Known rows, with every step that occurs:
tevak -> lepo -> loguv -> datet -> mifab -> nuza: [  8   6  -7   7   6  -6   0  23 -12  -6  12   9   0   3 -12  -7   4   2
   8  18  26  -6 -19 -12]
tevak -> risur: [  4  -4 -15   3   8  -5  -4 -12  -9  -2   0  -8 -15   1  -6   3   4  -1
  12   3   2  -1   1   7]
kisetaf -> nuza: [ -1   2 -12   5   5  -4   6  -7  -4  12  -6  -3  -4  -1  -8  -4   3   0
  13   2   5   3  -6  -2]
mifab -> lepo -> loguv: [ 10   3  -7   8   3  -4  -1  -2  -6   2 -10  -2  -5   3   3   0  -3   6
  15  12   6  -4 -11  -3]
tevak -> lepo -> mifab -> datet -> loguv: [ 10   0  -9  -1  -2  -7   1   9 -15  -8  -2   4 -14   9   0  -3   7   5
  14   7  24  -3 -17  -7]
zila -> tevak: [  7   7 -11   6   7  -1  -4  -9  -6  -2 -18  -8  -8  -1   0  -1   2   4
  -4   2   5  -1  11   3]
zila -> tevak -> lepo -> loguv -> datet -> mifab: [ 13   5 -11   7   3  -2   0  14 -14  -1   4  -2  -8   3 -18 -11   2   2
   0  11  30 -11  -5  -5]
datet -> tevak -> lepo: [18  0 -4  3  7 -4  5 -7 -7 -8 10  2 -2  4  9  5  5  4 -2  4 11 -1 11 -7]
lepo -> tevak -> risur: [ -4  -2 -20   1   4  -5  -9 -25 -13  -3 -24  -4 -15   4  -7   2   1   0
  20  -8   6  -9  15  10]
tevak -> datet -> loguv -> lepo: [24 17  1  0  5 -2  5  5 -8 17  5  5 -5  5 -5 -9 11 -8 16  6  1 -2  1 -6]
datet -> loguv: [ 20   9  -3   2   5  -4   1   2  -4   5  -7   0 -11   3  -1  -1   9   4
   6   2   5   3   6   0]
risur -> tevak -> datet -> mifab -> lepo -> loguv: [ 13  23   0   1  10  -2  -7  -7  -6  -1  14  -2  -3   3 -13   1  -4   4
  15  20   6 -17  -9  -8]
zila -> tevak -> risur: [  4   1 -20   4  12  -2  -6 -17  -9  -3 -14  -8 -17   0  -7   1   4   0
   7   2   8  -4   8   9]
risur -> tevak -> datet -> loguv -> lepo: [ 25  24   1  -2  13  -1  -2  -5  -6  17   5  -4  -5   7 -10  -6   9  -6
  13   3   6 -13   2  -7]
loguv -> lepo -> mifab: [  7   5  -9   2   3  -4  -2  -4  -9  10 -36  -3  -6   2  -8  -6  -5  -1
  13  -1  11  -5 -15   8]
loguv -> datet -> mifab -> lepo -> tevak -> risur: [ -4   9 -17   3   5  -7 -15  -3 -17  -9  -1   2 -11   6 -13  -5   1   0
  11   2  15 -16   9   5]
datet -> tevak: [16  9 -4  5  5 -4  0 -3 -3  0 -5  0 -2  1  5  2  4  3 -8  0  2  0 14  2]
risur -> tevak -> lepo -> mifab -> datet: [ -2   2 -12   2   4  -6  -9  -7 -14 -14   1 -11  -9   6  -2   1  -3   5
   5   6  23 -12 -17  -6]
zila -> tevak -> datet -> loguv: [ 18  18  -6  -1   4   1   0  -3  -8   5   1   2 -13   2  -4  -3  13  -1
   6   6   3  -2  14  -3]
loguv -> lepo -> tevak -> datet -> mifab -> nuza: [  3  26  -4  -2   7  -5  -4  -4 -11   0 -16  17   7   3 -11  -6   1  -3
  20   4   8 -11   5  -6]
loguv -> datet -> tevak: [ 11   8  -7   8   0  -4  -4  15  -8   4   8  -3  -2   1   2  -7   8  -3
 -17  -2   7  -3  14   2]
risur -> tevak -> lepo -> loguv -> datet -> mifab -> nuza: [  9  13  -6   5  13  -5  -6  12 -11  -6  10   1   0   4 -17  -5   2   4
   7  15  30 -17 -19 -12]
datet -> mifab: [12 12 -3  3  6 -5 -1  0 -3 -5 -2 -1 -5 -1 -9  0  0  6 -2  7  2  2  4  1]

Rows:
[  8   5 -18   1   4  -7  -6  -4 -15   9 -15   5 -13  13 -10 -11   9  -5
  26  -7  23 -15   5   1]
mifab -> datet -> loguv -> lepo -> tevak -> risur
[ 13  26  -8  -5   9  -1  -2   4 -12  11 -36  14  -7   4 -10  -9   8  -4
  22   7  18  -9 -12  -1]
zila -> tevak -> datet -> loguv -> lepo -> mifab -> nuza
[  9   9 -10   4  -1  -6  -3  10 -10   6 -17   4   0   5  -2 -10   1  -2
  -1  -1  18  -8 -10   2]
loguv -> lepo -> mifab -> datet -> tevak
[  8   0 -10   3  -3  -5  -2   9 -16  -4   0   0  -7   4  -1  -5   4   0
  -4   1  23  -8  -2   1]
loguv -> datet -> tevak -> lepo -> mifab
[ 13   1  -7   7   0  -4   1  18 -14  -1  17  -1  -6   4 -16 -10   2   1
   5  12  23  -8 -12  -7]
tevak -> lepo -> loguv -> datet -> mifab
[ -3  24  -5  -3   2  -6  -8  -6 -11 -10 -10  15   1   1  -8   0   3   3
  14   6   2  -7  12  -4]
lepo -> tevak -> datet -> mifab -> nuza
[ 10  18  -1   0   3  -3  -1   1  -7  -5  17   2  -4  -2 -10  -1   3   0
   2  13  -6   1   4  -3]
tevak -> datet -> mifab
[  5   2  -9  -2   8  -4  -6 -21 -11  -9 -15 -11 -11   4  -5   5  -5   6
  11   2  18 -12 -12   0]
risur -> tevak -> lepo -> mifab
[ 11   1 -16   9   5  -4  -7   9 -13   5  10  -1  -9   6  -5  -6   5  -4
   9   9  17 -15  -3   4]
mifab -> lepo -> loguv -> datet -> tevak -> risur
[ -4  -5 -13   3  -4  -7  -1   2 -16 -15   0  -2  -9   5   4  -1   0   4
   8   9  18  -2 -20  -5]
tevak -> lepo -> mifab -> datet
[22 -2 -5  4  3 -3  6 -4 -8  1  0  2 -3  5  1  1  2  4  9  7 18 -6  1 -5]
datet -> tevak -> lepo -> loguv
[ 20  24  -3  -7   7  -1  -5  -7 -10  18 -17  -3 -10   6 -17  -8   3  -5
  21   2  12 -17 -10   1]
risur -> tevak -> datet -> loguv -> lepo -> mifab
[ -1   0 -10   0   6  -6   0  -5 -13 -16 -21   6  -5   2   3   5   0   6
  17  10  17  -1 -21  -4]
tevak -> lepo -> mifab -> nuza
[  7  -3 -15   9   1   0  -1   9 -16   3   0  -7  -9   5  -7 -11   3  -1
   2   8  26 -10  -5  -6]
zila -> tevak -> lepo -> loguv -> datet
[ 19  14  -1  -1   1  -2   2   2  -7   5  13   3 -10   3  -2  -2  12  -3
  11   8  -3   2   6  -5]
tevak -> datet -> loguv
[  6   3 -19   2   5  -7  -6   2 -13   5 -11   3  -9   6  -9  -9   3  -7
  12   1  21 -12 -13   9]
loguv -> lepo -> mifab -> datet -> tevak -> risur
[ 27  10  -2   3   9  -3   5   4  -4  17 -14   1  -7   6  -5  -8   7  -1
  11   0  10  -2   2  -2]
datet -> loguv -> lepo
[  5  16  -4   1   7  -1  -8 -16  -7  -1  15 -12  -5   1  -4   2   3  -2
   2   7  -6  -8   5  -4]
risur -> tevak -> datet
[  1   9 -15  -1  10  -7 -10 -20 -12 -12 -14   5 -11   5  -9   4  -3   6
  21   3  10 -13  11   6]
datet -> mifab -> lepo -> tevak -> risur
[ 11  -1 -18   8   1  -3  -7   9 -11  12   6  -3 -12   4 -14 -10   8  -6
   5   2  17 -12   1   9]
lepo -> loguv -> datet -> tevak -> risur
[ 14   8  -6  11   0  -4  -4  17  -9   7   4   0  -1   4   3  -8   4   1
  -2   8  14 -10  -1  -3]
mifab -> lepo -> loguv -> datet -> tevak
[  0   5 -12   5  -1  -7  -5   8 -13   4 -19  -2  -3   4  -5 -11  -2  -2
   7   3  15  -5 -23   2]
loguv -> lepo -> mifab -> datet
[ 11  24  -1  -2   9  -3  -8  -9  -5  -4  18  -7  -4  -1 -15   2   1   1
   0  10  -2  -9   6  -4]
risur -> tevak -> datet -> mifab
